Every row comes from one small tree of marks. Brackets hold a mark, then the marks that hang from it, in the order of their numbers. Every link used is in the known rows. Which tree was each row made from?
Known rows:
[K_599 K_582 K_632]: [ 11 -11  15   9  -5  -2  -7 -12  22  27 -21   7  -8   3   1  13 -17  13
   0  -6 -18  -6 -11   2 -11   2  -2 -16  -2   2  -9 -17  -2   8  -8  -4
 -14  13  21  -9   9   4 -13 -10  -5 -14 -13 -12 -14 -16  10  -2   5]
[K_53 [K_632 K_385 K_806] K_634]: [  3  22  15  -1   2  19 -14   1  -5  -8   3 -12  22   9  -1   2 -18   7
  18  14   0  16 -15  12   6 -19   5  20   7  -1  -8 -24   2 -10  14 -22
  -4   7   3 -13  -8  -1  -9   8   6 -28  -4  -2   2   3  16 -13 -10]
[K_86 [K_632 K_53 K_385 K_599 K_806] K_634]: [  2   2  27 -12   0  13  -2   8 -15   6   8  -1  -5  -9   1   5  13   2
  18   4   3  -5  16  28 -10 -13  30   9   9  19   9  -5   5   7  -5  11
  -5  -4  -9   1 -18  -3  34   5 -14  22  13  -9  24  21 -11   5  20]
[K_53 K_632]: [  3  -5  10   6  -2  13  -3  -7   0  14   3  -9  17   5   1  -3  -7  -3
   3   9  -2   2 -15  -4 -10  -6   5  -2   4  -9  -5  -3 -20  -2  12  -3
   5   2  25   0  -4  -2  -3  -5 -14 -17   9  -5 -21 -11   0 -21  -5]
[K_53 K_385 [K_632 K_599] K_806]: [ -3 -17  22  -9  -3  21  -2  -2  -4  -4  18   0  12  11   5 -32 -26   3
  21  21 -16  23   9   6  26   1  -4   7   9   7 -10 -17  -8   8  13 -24
  -1 -17  11 -12  -9  19  -2 -15   3 -13  13  17 -13  19  -6  -7 -33]
[K_86 [K_634 [K_632 [K_385 [K_53 K_806]]]]]: [-10 -17  19  12  -4   2  18   0  -8  -1 -13 -11  -4 -11 -10   4  12 -12
   2   2  -1  -2  16  -3 -10  -4   2  -1   6   2   7  12 -13   3  17  10
  -2   4   0  17  13 -10   6  15 -17  -4  18  -4   1  17  -8  -3  18]
[K_806 [K_53 K_385 [K_632 K_86 [K_599 K_582]] K_634]]: [ 10   2  18 -11  -8  13  15 -16  -1  16  25   1   6  15  16 -21 -12  10
   0  17  -9  -1   6  13  11  -4 -19   0   5  -2   5  -7  -5 -13   3 -19
  -4   0 -12  -8 -19   9 -14 -17   5   0   0  17  -2  -3  22   0 -13]
[K_385 [K_53 [K_634 K_86] [K_806 [K_632 K_599]]]]: [ -5  -1 -28  -2 -10  -4  -8   0   6 -15 -13   7 -14 -15   1   9  -7  -8
  -4  -8   7  11  21  -1  14  12  -2  -2   1  18   2   6  15   9  19  -6
   2 -15 -17   4  14  -5  -4   0   4   5   3  -7  -2   8   8  -1 -17]
[K_582 [K_632 [K_53 K_385 K_634] K_599 K_806]]: [ 11  12   0 -10  -2   4 -13   3  -3   1  18   4  13 -14   7  -8   9  -1
   6  -6   9   4  -9  10   6   4   0  11   6   0  -1 -14  18   8  -9  12
   0  -8 -14 -10 -18   5   9  -6  25   9  -1  -6  12   8 -22   3   7]
[K_86 [K_632 [K_53 K_806] [K_599 K_582]]]: [  4 -18  10   7  -6  -5  -8   4 -11  22   3  11 -20  -6   4   6  -5  -4
   9   1  -6 -11  15  16  -5   2  25  -1   9  11  -2   6  10   3  -9  13
   1 -12  13   0 -10   5  16 -16  -9  19   5  10   3  -4  -6  -3  -1]
[K_599 [K_582 [K_53 K_385] K_806] [K_632 K_86]]: [ -3  -5  -2  -5   7  -3   9 -10  21 -14 -23   9   8  15  -6   1  -6  35
  -5  -4 -22  -4 -17 -14  -6   8  -7 -25 -18 -17   1 -13 -20   6 -15 -15
 -18  23  13   3   8  14  -6   1  -4   2  -4  -6  -9  -8   5  11  -3]
[K_632 [K_53 K_385 K_634]]: [ -2 -15   0   4   5  -1  -2 -12 -17   7  14 -14  -3  -1  10   8  -9 -13
   4   3  -3  -1   1  -3   2  -2   4  13  13  -5  -7  -1  16  -3   1  -1
  -2   3   2  12  -4  11  -2  -5  12 -10   4  12   0  12   5  -3  -8]
[K_53 K_385]: [-15 -21  19   1   6  -2   8  -4  -6  -4  16  -7  -3   5  11 -22 -11  -7
   5   0  -6  -3  -8 -14   0   5  -2  -3   6 -10  -7  -2  -4   7  -2   9
   0  -3  22  22   2  13 -14   1   5 -14  -1   8 -17  -5  -2   3   1]
[K_806 [K_632 [K_53 K_385 K_634] K_86 [K_599 K_582]]]: [  0   1  -2 -19   2  -1 -15  -8  -3   5  12  -1  -3   3  11  -7  -1  10
 -19  -7  -4   5   1  24  26   1  -7   8  10  12   2   8  16  -5 -19   2
   7   6 -10  -7   2   3  -4 -13  25  23  -8   4  15   0  -8  -9  -8]
[K_806 [K_632 K_53 K_385 [K_599 K_582]]]: [  7  -5   5 -13   8   1 -21   0  -6  21  13  -6   8   2   0  -6  -7   2
  -3  -1   0  11  -2  21   7  11  -6   7  11  23  -5   9  17  -9 -23   6
  11   3 -11  -4  10  -4  -6 -15  29  18 -22  -1  11   7 -15 -18  14]
[K_632 K_53]: [  3 -13 -13   8   6  -3  -7  -8  -6  20   4 -10   3  -5   2  15   3 -25
  -5  -4   4 -11  -1 -10  -9   0   3   8   2  -6  -3   7   6  -7  -6  10
   8   3   9  10   2   0   4  -9   0   2   3   0  -2   4  -4  -5   8]
[K_385 [K_53 [K_632 [K_86 K_634] K_599] K_806]]: [ -1  -2 -16 -10 -13  17   4  -5   9  -8 -13  11   1  -9   1  -2   4  -9
  -4   1   5   9  23  -1   9   4   7  -3  -7  10   5  -1 -11  -3  21 -14
  -2 -11   1  -8   3   1   8 -11 -10  12  27 -11   4  25  -3  -1 -20]
[K_582 [K_53 K_385 K_634 K_806] [K_632 K_86 K_599]]: [  6  -4 -17 -13 -12  12  11  18   0 -18   3  21  13   4 -14 -32  11  12
  11   5  13   4   1 -27  30  14 -10  -8 -20 -15  -6  -2  -8   6   1   9
  -6  -4  -8  -8 -12   8  11   7  24  12   2   5  -5  -6 -29   8 -13]
[K_385 [K_53 K_634] [K_806 [K_632 K_86 [K_599 K_582]]]]: [ -2  14 -23 -19  -3 -15  -8  -2   2 -18 -14  23 -17 -10   5   9   9   6
 -15 -14  25  11  12   6  -9   8  12  -3  -4  24   6  24  14 -21   0   4
 -12 -12 -19 -12   6 -10  -6 -13  14  13   6 -12  16  11   0   3 -14]
[K_582 [K_53 K_634 K_806] [K_632 K_86 K_385 K_599]]: [ 13   4 -21 -14  -6  17   5  32   1 -14   0  16  17   7 -24 -25  15   9
  13   5  24   3  -1 -25  26  13  -7  -6 -28 -11 -10  -2  -4  -6  -3   8
   1   4 -10 -16  -5   1  11  12  28  13  -9   0   0  -6 -31   6   1]
[K_86 [K_634 [K_632 K_599]]]: [ -7 -19  17  14  -2   2  18  -2  -4   8   1 -11 -12 -14  -6   2  18  -7
  -3  -8  -1 -10   4   4 -18  -5  -2  -7   8  -3  15  21  -4   0   4  22
   1   3   2  12   4  -9   9  12 -22   3  20  -3   6  -6  -8  -5  21]
[K_582 [K_53 K_385] [K_806 K_632]]: [-29 -17 -18  -3  14   0   7  -9  -5 -38  -2  -4  31   9 -14 -14  -2  24
   8   4  -6   9 -19 -28 -18  15 -10 -12  -8 -19  14  13 -22   9  -7  10
  -6  -2  -5  40   8   3   0   9   1   7   1   4 -14 -11 -11 -14   7]
[K_582 K_53]: [ -6 -14 -19  13  -3   1  10   3   4   5  -6   7   9   3 -15  -6   4  -7
   6  -1   9 -13 -10 -42 -15  11  -4 -16 -23 -21   1  16 -15  -3  -4  17
   1  -1   9  23   7   0   3   8  -3  -3   0  -3 -14 -22  -7  -2  17]
[K_582 [K_53 [K_632 K_806] K_634]]: [ -2  10 -14   9  -9  12   2  -3   3  -4  -8   4  24   6 -11   1  -4   7
  14   7   3   4 -15 -24  -6  -4  -3  -3 -15 -19   2  -1 -15  -5  13  -7
  -8   0  -2   5  -7  -1   6   9  -3 -15   7  -6  -5 -12   6  -9  -2]
[K_53 [K_632 K_385] K_634 K_806]: [  2  -7   9   4  -3  23 -13   7  -9  -8  -6 -10  17  13 -11   1 -28   5
  27  24  -1  19   6   4  26 -14   2  20   9   7 -20 -20  -1  -7  25 -29
  -6   3  12 -18   0   1  -6  -1   3 -31   2  12 -16   8  10 -20 -30]
[K_599 [K_582 [K_53 K_385] K_806]]: [-24 -19   7  11   8 -14  -6  -5   1 -18  -6  14  10   3 -12  -1 -14  18
   7   1 -15  -4 -17 -23 -20  12  -7 -17 -10 -15  11  10  -6  -4 -20   0
 -10  17  14  38  11  11 -17  -3  -4   1   0  12 -15 -18   4  -3   8]
[K_806 [K_632 K_53 K_385]]: [  3  -7   0  -8   8   3 -13  -2 -11  14   1 -19  18   5   0  -1  -3  -6
  -2   5   6   6  -2   8   5   2  -2  12  10  12 -11   6   0  -1  -7   9
  12   2  -3   5  12 -10  -1  -5  17   2 -17  -3  -2   6 -13 -21  16]
[K_634 [K_632 [K_53 K_806] K_599]]: [  4  -9  -9  19   2  -9  15  -2  -9  19   6 -10 -12 -12   1   2  11 -26
 -12  -7  -8   0   9  10  -4   9  -7   8   8  -3   4  16   9  -8   1  12
  16 -17  -5  -2   9  -1   4   2   3   6   1  17  18  13 -11   0   5]
[K_86 K_632]: [ -7 -18  18  14  -5  -4   5   3 -11   9  -2   1 -16   1   6  -1   1  -4
   6   0   0 -17  -1  -3 -20  -3  26  -9   7  -9  -7   5 -11   7   6  30
   0  -9  32  17  -8  -4  10   4 -22  -2   4  -1 -17 -26  -2  -7  10]

Write each row's tree:
[  2   8 -19 -13   8  -7 -12   7  -4  -5   3   4  -9   2   2   4  18  -2
 -12  -9  27   1   1   2  -3  -1   7   7   0  13   0  23   8 -17 -14  14
   0  -7 -10 -19  -1 -11   4 -13   6  10   1  -5   9  -2 -11  -4  -6]
[K_385 [K_806 [K_632 [K_53 K_634] K_86 K_599]]]
[  7  14   8  20  13 -26  20  21  -7   3   9 -23 -18  -4  -4  -3   6 -19
 -20  -2  -5  -2  -7  -1  -3  10 -13  -7   0  -5  -1  13  -6  16   4   8
  35  10   2  14  23  -7 -13  34  -5 -12 -23  12  -8  -2   0  14  20]
[K_634 K_86 [K_632 K_385]]
[ -7  -2  -5 -11   1   1  -8 -10  -6  -1   1 -13   6   7  11  -2   3   0
 -16  -1   1   1   0   9  25  -8  -3  12  12   1  -5   6  -1   2  -3   6
   6   8  -2   1   3  -4   1  -4  13  11  -1  -1   2   1  -8 -13  -6]
[K_806 [K_632 [K_53 K_385 K_634] K_86]]
[  5  -1  15   7  -4 -13  22 -10  -3  16  22  -4 -15   1  14 -13  -8  -2
  -6   8 -11  -7   9   7   3   5 -25  -5   7   0  10   5   5   3   2  -7
   6  -3 -25  12  -5   4 -20  -1   5  -4 -12  24  -4  -6  24  10   4]
[K_806 [K_53 K_385 [K_634 K_86 [K_632 [K_599 K_582]]]]]
[ -6 -20  37  -1  -2   4  10  14 -20  -1  -6  -2 -13  -1  -7   3  11   7
  21  10  14 -12  11   4 -26 -12  36  -5   7  12  -2   9 -15   6   6  24
 -15   3  17  10 -12 -11  21  10 -29  -1  18  -6 -10  -1 -10  -2  19]
[K_86 [K_632 [K_385 K_806]] K_634]
[  3   5  -6 -16   1  -4   3   2   5   4   4   7  -4   5   1  -9  25   1
  -9  -3  29  -7  15   0  -9  -4  -7  -2  -4  15  10  24  -7 -14 -11  14
  -2 -12 -22 -16  -7 -18   6 -18  -6  17   6  -7   2  -5  -5  -1   9]
[K_385 [K_806 K_53 [K_632 [K_86 K_634] K_599]]]
[  3  38 -13 -17   8  -6 -21   3  17   2  12  16  -4  -4   8   4  20 -13
 -24 -18  -2 -11   4  20  23 -10  -6  14 -11   6  14  -6  27 -17 -38  -9
  16  10  -8 -18  -6   7   3 -15  12  37  -1  -6  45  11  -1  25   3]
[K_632 K_53 K_86 [K_599 K_582] K_806]
[ 11   3  -1 -12   8  -3 -26   4  -9  15  16  -8   1  -1  -2   2 -13   6
  -4   1  -1  11  -1  25  14   9  -6   8  12  25  -1   8  24  -3 -20  -3
  12   8 -20  -7  10  -4  -6  -8  29  13 -26   3   9   3  -6 -13   8]
[K_806 [K_632 [K_53 [K_634 K_86]] K_385 [K_599 K_582]]]
[  5   9  -2   4   3 -17  11   2  -1   6   4  12 -17   1   2   2  14  -7
  -7  -3  18 -13   8  -4 -18  -2  -7  -1  -5   3   5  23   5 -27  -7   6
  -6  -8 -14 -11  -6  -8 -10 -13  -3  -1  -1   8   3  -8  13  10   3]
[K_385 [K_806 [K_53 [K_634 [K_632 K_86 [K_599 K_582]]]]]]
[ 14  11 -14   1  -1  10  -5 -14  14  13 -16 -11   5   0   8  23  -1   1
   2 -11  -5   2  -7   5  -2 -11   2   9   1   0  -8 -30   6  10   6 -11
 -11  -2  -5 -24  -4  -2  10   0   2 -11  -7 -21   9   9  11   4  -2]
[K_599 [K_632 [K_53 K_634] K_806]]
[-10 -11 -15  16  -5  -6 -15  16   3 -17  -6  -1 -19  -1  -9  15 -12  -9
   7  -2   4  -5  11 -12  27  -6  -6   7   2   1  -9  -4  15  15  12 -11
   4   2   6   1   8  -3  -6  11 -11 -16   0  10 -24 -17  15   2 -20]
[K_53 [K_634 K_86] K_806]
[ -1  18  17  15   6 -11  22  -1  -3   8   2 -16   4   0   4  -9  12 -20
  -8   3  -7  -2   0   7 -10  -6 -18   9   3  -7   1  -1  -9  -8   4   8
  15  -8  -9   6   9 -10 -10  15   3  -9 -17   9  17   6   7   7  31]
[K_634 [K_632 K_385 [K_806 K_53]]]
[ -8  -4 -23   4 -12  -4  11  -5   3 -14 -17   7 -17 -14   2   6   4 -16
 -10  -9   5   5  23  -4   6   7   0   2   0   1   1   6  10  -9  23  -2
  -1 -15  -5   4  12  -2  -4   3   4   3  11   3  15  17   6   7 -17]
[K_385 [K_53 [K_634 [K_632 K_86 K_599]] K_806]]
[  9   3  -5  -6  20  -3  -6  13 -18  10   9 -11   5   4  -5   8   3 -23
   8   7  21   1   2  -7 -14   1  12  12  -3  12 -15   8   7 -18 -14   2
   3   4  -1  -3   5  -1   0  -6  15  -5 -11   4   2  28  -9   6  10]
[K_632 K_53 [K_385 K_806]]
[ -2   5  18  -3  -6   0   6  -1  -3   9  18  10 -10   0  16 -17   8   0
   9   1  -5 -10  10  17 -10  -5  11  -1   5   3   5  -8   2   7  -4  19
   0 -27  -1   4 -23   2  11  -4 -11  14  -2   2  11 -10   5   8  13]
[K_86 [K_632 K_599 [K_806 [K_53 K_385]]]]
[ -2  -8  -2  18   1  -5  11  -1  -7   3   7 -10 -18  -7   1   3   0  -7
  -5 -10   0  -2  -5   5 -11  -1  -4   3   9 -13   0  11  20 -15   7  14
   2  -5   1   3   4  -4 -11  15   7 -14  -4  12   8 -18   9  -4   0]
[K_53 [K_634 [K_632 K_599]]]
[ -4  -6 -15   2 -15  10  -2 -11   1  -9 -19   8   3  -9   0  12 -14  -7
   8   5   1  14  15  -5   4   1   9   4   2   7  -5  -5  -3  -4  33 -18
 -11 -12   2   0   5   0  -2  -9  -4 -12  20  -5  -6  18  11 -12 -27]
[K_385 [K_53 K_632 K_634 K_806]]
[ -4 -26  23   9 -10   7   6  -5 -18  16  -8  -4 -11 -10   0  20  13  -2
  10   4   0 -20  16   7 -20 -14  34  -2  14   2   5  11 -14  14   9  24
 -10   2  14  17 -14  -8  36   2 -38  11  32  -7  -7  -1  -8 -10  15]
[K_86 [K_632 K_53] K_634]
[-12 -17   0  -5  -7   5 -18   8  11  -6 -11   9  -5   5  -9  -6   4   0
  -2  -3   1  -3  18   3  33  -5 -10   4   3  12  -1   3   1   5  -6   3
   5  -2   7  -6  10  -8   4 -12  -6  14   8  -1  -5 -10 -10 -13  -5]
[K_53 [K_806 [K_632 [K_86 K_634] [K_599 K_582]]]]
[  1  -8  -2   5   4  -6   2 -11  13 -12 -18   7   3   6 -10  14 -23  39
   6   0 -26   5 -18 -10 -14  11  -5 -25  -9 -10   2 -14  -5  16  -8 -22
 -23  20  -1   7   8  13 -12   5  -4 -11 -13  -2 -16 -10  14   6  -6]
[K_599 [K_582 [K_53 K_385 [K_634 K_86]] K_806] K_632]
[-20  -7 -33  16  13  -7   6   7  -4 -39  -4   2   9   1 -22  14   1  19
   8  -2   3  -6 -16 -32 -26  11   2 -14 -17 -27  14  14  -8   4   1   4
  -6   8  -4  36   2  -3   6  25 -19   0   4   6 -15 -26   7  -2   2]
[K_582 [K_53 [K_634 [K_86 K_632]]] K_806]
[  0  -4 -12  -3 -14   9  -8  -9   5  -3 -13  14  -3 -11   0   9 -17   1
   7   5  -3  17  18   6   4   7   6   1   3  15   0  -4   9  -9  22 -22
 -11 -13  -3  -6   3   3  -6 -15   4  -4  15  -2   3  17  10  -9 -28]
[K_385 [K_53 [K_632 [K_599 K_582]] K_634 K_806]]
[ -1   2  -4  25   2 -19  10   8  -6  -3   4 -15 -23  -9   1  14  -1 -10
 -15  -8  -1  -5  -8   0  -2  -1  -7  -1   6 -11   2  13  10   8  12   6
  14   9   2  10  11  -7 -12  28  -8 -19  -8  10 -10 -22  14   4   1]
[K_53 [K_634 K_86 K_632]]
[  9   9   0   9  -3   5  -7   2  -2   1   9 -13   1   2   0  13 -17   6
   1   9   0   6 -15   3   5  -7   3   0   6  -6  -3  -4  -3   8  20 -17
   5  14   8  -7  -4  -4  -8   9 -15 -24   4   2 -24 -16  17 -13 -21]
[K_53 K_632 [K_634 K_86]]
[ 11  -7 -10 -10  -1  13  10  -8  11  10 -13 -11   0  13   7   3   2  -3
  -9  -2  -9  -2   5  -4  22  -5  -1   0  -2  -6 -17 -24 -11  14   6 -13
  -4   3  11 -26   0  11   9  -4   1  -2   0  -9  -3  18  -2  13 -17]
[K_599 [K_632 [K_53 K_385 K_806] K_86]]
[  9  19  18  -8  -9  -4  -1 -14  31  13 -19  11  -2  13  12   1  -1  16
 -11  -6 -21  -9  -3  10  13 -11 -15  -8  -8   1  -4 -32  -9   8 -13 -19
 -10  14   4 -19   0   7 -11 -13  -4   3 -14 -12   4  -4  20  19   4]
[K_599 K_582 [K_632 K_86 [K_806 [K_53 K_385]]]]
[  5  17   6  -5   1  16 -11  -2  10   5  15   1  18   0   5  -9  -3   1
   5   2  -3  10 -13  12  -3  -7  -2   6   0   2   5 -13  -2  -5   2  -9
   8 -11   7 -16 -11   1   1  -8  -6  -3   5  -9   7  -5   1  -9  -3]
[K_53 [K_632 K_599 K_806]]
[  9  19  -9 -12   0  10   4 -12  15   0 -11 -10   2   9  15   9   6   5
 -10  -8  -9   1  -5   8  19 -15   1  11   0  -8 -11 -34   1  11   3 -18
  -6   7  -3 -26  -8   8   8   3   5  -6  -4 -17  15  16  10  19 -12]
[K_599 [K_632 [K_53 K_385 K_634] K_86 K_806]]
[ -1  13  22  -4   0  -2  -6  15  -6   2   8  15  -9   4   0 -10  -5  12
  18   3  -3  -2   0  18  -7  -2  19  -1  -1   7   0  -8  14  -5 -14  10
  -5  -7   5   2 -10   4   5   6   5   9 -16   2  16  -9   1   8  15]
[K_86 [K_632 K_385 [K_599 [K_582 [K_53 K_634]]] K_806]]
[  6  21 -19  -7   8   3 -18  -2   7   8  21   2   2 -11   8   4  12 -21
  -2 -14   3   0   2  14   0  -3  -3  16  -2   9  13  -8  31  -9 -21   0
  11 -14 -19 -10  -8   4  10 -10  12  20  -4  -8  35  13  -3  11  11]
[K_632 K_53 K_599 K_806]
[ -4  24   0  -6   1  -8 -18   9  17 -10  15  23  -6  -4   0  -9  -4   6
   2 -12  -7   2  -7   4   8   4 -14  -3 -12   5  15  -6  28   0 -27  -9
   3  -2 -16   2  -2   9 -10   1  12  11 -14  -1  21 -11   8  18   9]
[K_632 [K_599 [K_582 [K_53 K_385 [K_634 K_86]]]] K_806]
[-11  23   3  16   2 -17  19   1   6  -9 -10  -8  -7  -1   7  -3  27 -22
 -28 -13  -5 -10  -6   2   4 -13 -11   6  -3 -20   6   6  -9  -5   2  17
  20   1  12   4  12  -8  -2  21 -10   0  -1   1  19  -8   0  13  17]
[K_634 [K_632 K_86 K_806]]
[  5  34  -9  23   5 -32   8   6  -1   3   2 -17 -13 -16   6  20  17 -28
 -30  -9 -11  -5  -3   8   1  -1 -13   4   2  -4  12   9  -2  22   3   1
  33   4 -14   7  14  -7   3  24 -13   0 -11   5  10   9   2  17  17]
[K_634 K_86 [K_632 K_53 K_806]]
[ -3   7  22 -17   4   5  11   0  -8 -11  13  -2  11  17  11 -24  -3   6
  -3  16   1  11 -11  -3   6  -7   8   0  -1  -4  -8  -2 -29  -3   8 -12
  -1   5  22 -11 -13  11  -7  -7  -4 -15  14   5 -14  13  -5   4 -27]
[K_53 [K_385 K_806] [K_632 K_86]]
[ -7   0   8   6  10 -17 -18   7   1 -20 -10  10   6 -10 -12  11  -9  17
   2   0  -3   0 -15  -2 -16  14   0 -11   0   1   4   0   7   3 -13   1
  -3  24   7  20  12   0 -20   1   3   1  -9   2 -16 -10  -3  -6  12]
[K_599 [K_582 [K_632 [K_385 [K_53 [K_634 K_86]]]] K_806]]
[  5   5   5  -5  -2  -1   9  -2   2   7   0   6   2   5  -1   2  18  -5
  -1   9  23 -11   7 -11 -20 -11   0  -3  -9   6   5  15 -22 -15   4   1
  -7  -4  -5 -10 -12 -12   5 -16 -22  -3  17  -2 -12   0   5   0   1]
[K_385 [K_806 [K_53 [K_632 [K_86 K_634]]]]]
[ 13  -4   6   3  -7 -10   3  -4  14  10 -20  14  -8   6  -6   8 -22  28
   6   1 -15   3 -13 -13  -6  11   0 -23 -13   0  -9  -9  -5  15  -6 -18
 -22  15  -3  -7   6  11 -10  -1   5 -17 -14  -6 -18  -6  10  10  -6]
[K_599 [K_582 [K_53 [K_385 K_806] [K_634 K_86]]] K_632]
[ 16  -2  -9  -7   2  10   5   3  12   6 -16 -11  -5   2   0   6 -12   2
   4  -2  -1  10   3  -3   1   7   3  -6  -5   7 -19 -25  -2  13  15 -17
  -7  -1   0 -18  11   1  -6   8   7 -19 -19 -15 -10  14   8  10  -5]
[K_599 [K_632 [K_385 [K_53 [K_634 K_86] K_806]]]]
[ -3  10   0 -14  -6  16  15  -1   4 -11   8   9  24  12  -5 -27   6  11
   6   8  -2   5  -7 -19   8   0  -5  -8 -19 -16   8  -2 -24   3   0  -8
  -3   0  -4   5 -11  11  13   6  -1   6  13  -6   5   6  -9   8  -2]
[K_582 [K_53 K_385 [K_632 [K_86 K_634] K_599 K_806]]]
[ -5 -12 -18   7  16  -2 -10  -1  -7 -19  -1  -7  26 -14 -11  12  17   3
   1  -2  10  -5 -21 -11 -27  11   5   0   4 -16   7   2  -7   5  -5  21
   1   6   5  17  -5  -6   9  -2  -7  11  10  -2 -14  -5 -24 -17  14]
[K_582 [K_632 K_53] K_806]
